Known rows, with every way that one mark hangs from another
kenofe{lumag{leno midega{birok}}}: [  0.6  -3.9   4.4 -19.1 -14.2   3.2   0.9  -6.4 -28.2  17.1   6.0   4.8
  14.4 -16.2  12.6  20.7  22.8 -34.0  10.0   9.4 -10.7]
gigef{lumag{kenofe leno midega{birok{mebe}}}}: [ 34.8  11.0  -3.9  -5.0  -3.7   1.9 -13.5 -12.9  18.6   9.4  -1.7 -14.2
  15.5  -0.3  -7.5  19.7  15.0 -25.9  21.5   5.8 -19.8]
kovu{lumag{kenofe leno}}: [  8.8  24.6   4.3 -18.4  -1.3 -33.0 -21.0 -25.1  19.8 -10.8   2.4  16.5
   7.3 -17.4 -27.0  23.0  37.6   1.5 -18.4   4.8 -38.0]
leno{lumag}: [ -5.6 -16.2  -1.8  16.6 -14.0  -3.7  11.0  22.4 -22.5   7.9  -3.4   0.7
 -12.6 -28.1   7.6 -52.5 -12.7   2.2 -14.0 -12.0 -44.1]
birok{mebe midega{lumag{kenofe leno}}}: [ -5.0 -18.3 -15.1   5.2 -30.9   7.8 -41.6   7.7  34.0 -19.3  17.7 -14.1
   1.1  -0.4   0.6  12.8   4.9  10.1  30.4  -9.9  27.3]
sogu{kovu{lumag{leno midega{birok}}} tulag}: [-11.2  20.4  16.7 -24.2  42.7  -2.8  40.9  -2.3 -16.3   2.2 -23.1   7.4
  -1.8  17.2 -21.8  24.8 -18.6   0.3   2.8   9.9  20.7]
tulag{sogu{kovu{lumag{kenofe leno midega{birok}}}}}: [ 18.0  11.9  -2.4   3.5  14.8  -6.4  16.4 -10.9  -6.8  -2.9  10.9  -4.5
  -1.3  16.7  -3.2 -11.7  -8.6  21.0 -24.1 -17.1   0.7]
kenofe{lumag{leno midega{birok{mebe}}}}: [  0.7  -3.4   2.9 -18.9 -13.3   4.0  -8.7  -9.5 -24.9  16.3   8.8   0.1
  13.7 -13.1  12.9  20.3  17.2 -33.3  17.8   6.5  -0.4]
sogu{kovu tulag}: [-16.5   0.8   9.6  16.2  43.0  -5.4  30.6   8.5 -10.4   0.7 -19.0  -6.1
  -5.2  16.7 -22.8 -19.8 -32.8   6.9 -14.7  21.0  22.7]
sogu{tulag}: [-12.8  18.5  -2.9  18.3  22.2  13.6  14.2   5.6 -23.8 -12.3  -1.1  -5.0
  13.9  -0.8  -8.2 -25.2 -21.6   8.0  -8.5  30.6   1.1]
midega{birok{mebe} lumag{kenofe leno}}: [  9.6  38.9  21.8 -25.2 -21.9  20.9 -23.1 -22.0  48.3  57.7  -8.5 -12.0
   8.6  -2.0  16.6  35.2  14.8   3.6  14.0   1.9  38.5]
lumag{leno midega}: [-11.8  -7.6 -11.3  -4.3 -25.7 -14.2 -23.6  -4.6  -1.3  -6.3  -4.2  18.7
   3.1 -10.2   3.4  11.8  15.0 -27.2  -7.1   2.6 -10.2]
mebe{birok{midega}}: [  4.5  -9.2 -32.6  50.6  -3.0  -1.0 -17.9  26.6  -8.2 -37.0  10.2  -7.8
   0.2   4.7 -18.6 -33.4 -29.0   6.4 -15.0  14.5   8.2]
midega{birok{mebe} lumag}: [ -2.7  23.8  24.1   1.3  -4.8  38.0   4.7 -11.7  12.6  43.0   9.3  -8.9
  13.4   8.4  37.5  -3.4  -4.6  11.9  24.5   1.5  38.9]
kovu{lumag{kenofe}}: [ 12.5  12.1   5.5  -4.4   9.3 -25.2  -8.9 -22.1   7.7 -13.0   7.6  11.9
   3.6 -10.0 -15.8   1.9  27.3   9.1 -14.2   5.7 -43.1]
leno{lumag{midega}}: [ -3.6 -28.5  -6.1   3.9 -15.2   1.2  11.8  22.8 -30.8   5.0 -11.0   4.5
 -20.8 -22.0  21.8 -39.9 -12.3 -10.6  -1.9 -20.8 -41.8]
leno{lumag{kenofe midega{birok}}}: [ 16.2 -13.4   2.6 -14.7 -28.6   4.7   4.1  17.3  -7.7  30.9 -27.3  -8.5
 -22.7 -23.0  16.3 -14.9  -9.6  -3.9  -4.1 -15.4 -40.1]
sogu{kovu{lumag{midega}} tulag}: [-11.7   3.1  13.6  -9.7  56.5  -5.1  42.9  -0.7 -24.3 -10.8 -18.5   8.7
  -8.4  21.0 -15.3   4.3 -19.9   0.9   2.6   7.7  12.8]
sogu{kovu{lumag{midega}}}: [ -8.0 -21.4  13.5   3.8  28.8 -29.9  21.6  -6.8  -5.0  -8.1  -5.2  17.4
 -13.8  13.5  -9.2  -6.9   2.3  -3.3  -9.2  -8.4  -9.2]
tulag{sogu}: [  8.4   6.9 -18.9  40.7   4.3   7.8   3.1  -2.2 -24.4 -19.7  33.7  -7.4
  11.0   5.1  11.1 -57.0 -14.1  25.5 -29.4  -4.0 -13.5]

Rows
[  1.0 -15.2   1.0  -1.2 -23.1  13.4  12.4  21.2 -27.2  18.8 -11.2  -5.7
 -13.2 -17.8  25.1 -32.8 -26.2  -4.2   9.9 -17.8 -25.1] | leno{lumag{midega{birok{mebe}}}}
[ -7.8  34.1  24.1 -13.8 -16.6  27.6   9.0  -8.5  15.7  49.5  -0.8   6.1
  17.9  -5.2  26.5  19.8  16.0   2.4   3.6   5.1  22.5] | midega{birok lumag{leno}}
[ -6.5 -21.2  -9.6   3.1 -32.3   6.3 -15.7  17.1  22.0 -15.8   9.7  -0.3
   1.8  -9.4   1.7  14.3  21.5   6.9   7.0  -4.6  -3.7] | birok{midega{lumag{kenofe leno}}}
[ -1.5  14.4  16.7  -9.1  54.7 -16.1  30.8  -6.4  -1.1  -1.8 -22.8  -0.3
  -9.2  16.0 -31.8   8.1 -13.0  10.5 -10.5  13.5   7.3] | sogu{kovu{lumag{kenofe}} tulag}
[ -1.3  -4.8   0.0   8.2 -21.1  15.0  -5.5  -2.4 -12.3   7.6   2.2  -4.5
   7.1   5.8  23.3  -9.7 -18.1  -5.0  16.6   7.2   7.5] | lumag{midega{birok{mebe}}}
[  9.3   2.9  -3.5  26.3  29.6  -8.4  23.3  -7.6 -19.6 -18.1  24.8  -1.0
  -0.2  17.8  -2.2 -42.3 -13.0  26.9 -27.7 -16.7  -6.2] | tulag{sogu{kovu{lumag}}}
[-14.2 -29.3 -13.8  23.0 -18.7  19.1 -22.5  14.5  10.0 -29.3  31.2 -11.9
   3.6   6.1  14.3 -14.4  -9.3  15.8  36.6 -10.3  26.1] | birok{mebe midega{lumag}}
[  0.1  21.8  17.5 -31.9  38.7  -9.5  29.5  -7.9   0.1   9.0 -32.9   1.8
  -7.2  16.0 -28.4  36.6 -11.3  -0.2  -1.7  10.5  17.3] | sogu{kovu{lumag{kenofe leno midega{birok}}} tulag}
[ -2.2  13.4  12.7 -28.1  45.3 -17.9  23.5  -8.8   0.8  -1.4 -31.3   6.5
 -11.7  14.8 -30.4  31.9  -5.5  -5.6  -4.9   8.0  12.3] | sogu{kovu{lumag{kenofe leno midega}} tulag}
[ -4.8 -28.9  -9.2  12.7 -23.3  11.7  -9.3  19.2  15.3 -18.7  12.9  -3.4
  -2.0  -3.7   9.5  -0.3  14.8  11.9  10.0  -4.5  -7.3] | birok{midega{lumag{kenofe}}}
[-16.7 -20.6 -14.7  13.5 -27.0  13.9 -30.2  12.0  18.5 -26.0  28.5  -8.1
   7.2   1.2   7.2   0.7  -1.4   9.5  34.5 -10.0  30.7] | birok{mebe midega{lumag{leno}}}
[-18.2 -22.7 -10.5  11.6 -27.9  12.1  -5.3  22.1   5.6 -23.1  19.8   4.4
   7.3  -7.0   7.8   2.6  14.7   7.4  11.5  -4.3   0.3] | birok{midega{lumag{leno}}}
[ -2.8 -26.5 -13.4  14.1 -23.4  13.9 -33.5   9.5  27.2 -21.8  21.5 -16.6
  -2.1   4.6   8.7  -2.2  -1.9  15.2  32.6  -9.4  23.2] | birok{mebe midega{lumag{kenofe}}}
[ 10.3  11.5  -1.5   9.9  17.6  -2.3  24.8  -8.3 -18.6  -7.5  17.4  -0.3
   2.5  18.0   1.4 -19.5 -13.5  21.0 -20.3 -17.3   3.2] | tulag{sogu{kovu{lumag{leno midega{birok}}}}}
[ -2.9 -16.4  -3.3 -13.2  -6.4  -8.3  -8.8  -7.1 -27.2   1.8   8.9  11.1
   7.5 -18.2   9.4  13.0  30.0 -42.2   5.1   4.4 -18.0] | kenofe{lumag{leno midega}}
[ 15.1  14.2  -1.5 -29.9 -46.6  -9.8 -32.9 -12.2  32.2  30.0 -28.7  -1.6
   0.4 -12.3  -5.9  46.4  18.3 -17.6  -8.8  10.8  -7.5] | lumag{kenofe leno midega{birok}}
[ 10.5  -3.4 -11.7 -21.2 -34.8 -25.8 -45.5 -14.6  33.4   7.9 -24.7   7.6
  -9.6 -13.9  -9.6  36.4  28.9 -28.1 -15.1   3.6 -17.6] | lumag{kenofe leno midega}
[  1.4  12.1   9.7 -14.8  -4.7  -4.1 -25.4 -17.7  41.4  29.0  -9.6  11.6
  -5.0 -10.6  10.9  22.2  41.9 -11.9 -11.3  -2.0   2.8] | midega{lumag{kenofe leno}}
[  8.4   3.2  -7.0  13.7  23.0 -10.5  18.0  -8.4 -17.7 -17.4  19.2   4.0
  -2.8  16.8  -0.3 -24.9  -8.0  16.3 -23.5 -21.3  -2.9] | tulag{sogu{kovu{lumag{leno midega}}}}
[ -8.8  12.0  18.8 -13.3  51.3   2.3  49.1  -0.7 -24.2  -1.2 -20.5   4.2
  -3.6  22.4 -14.1   9.7 -24.8   5.5   4.9  10.2  16.8] | sogu{kovu{lumag{midega{birok}}} tulag}
[ 10.9   0.4 -26.8  26.9  -1.9   1.7 -26.6  18.8  15.4 -17.1   0.5  -4.5
  -5.9   3.5 -12.2  -4.4  -8.2  -1.3 -11.2   5.4  19.4] | mebe{birok{midega{lumag{kenofe leno}}}}
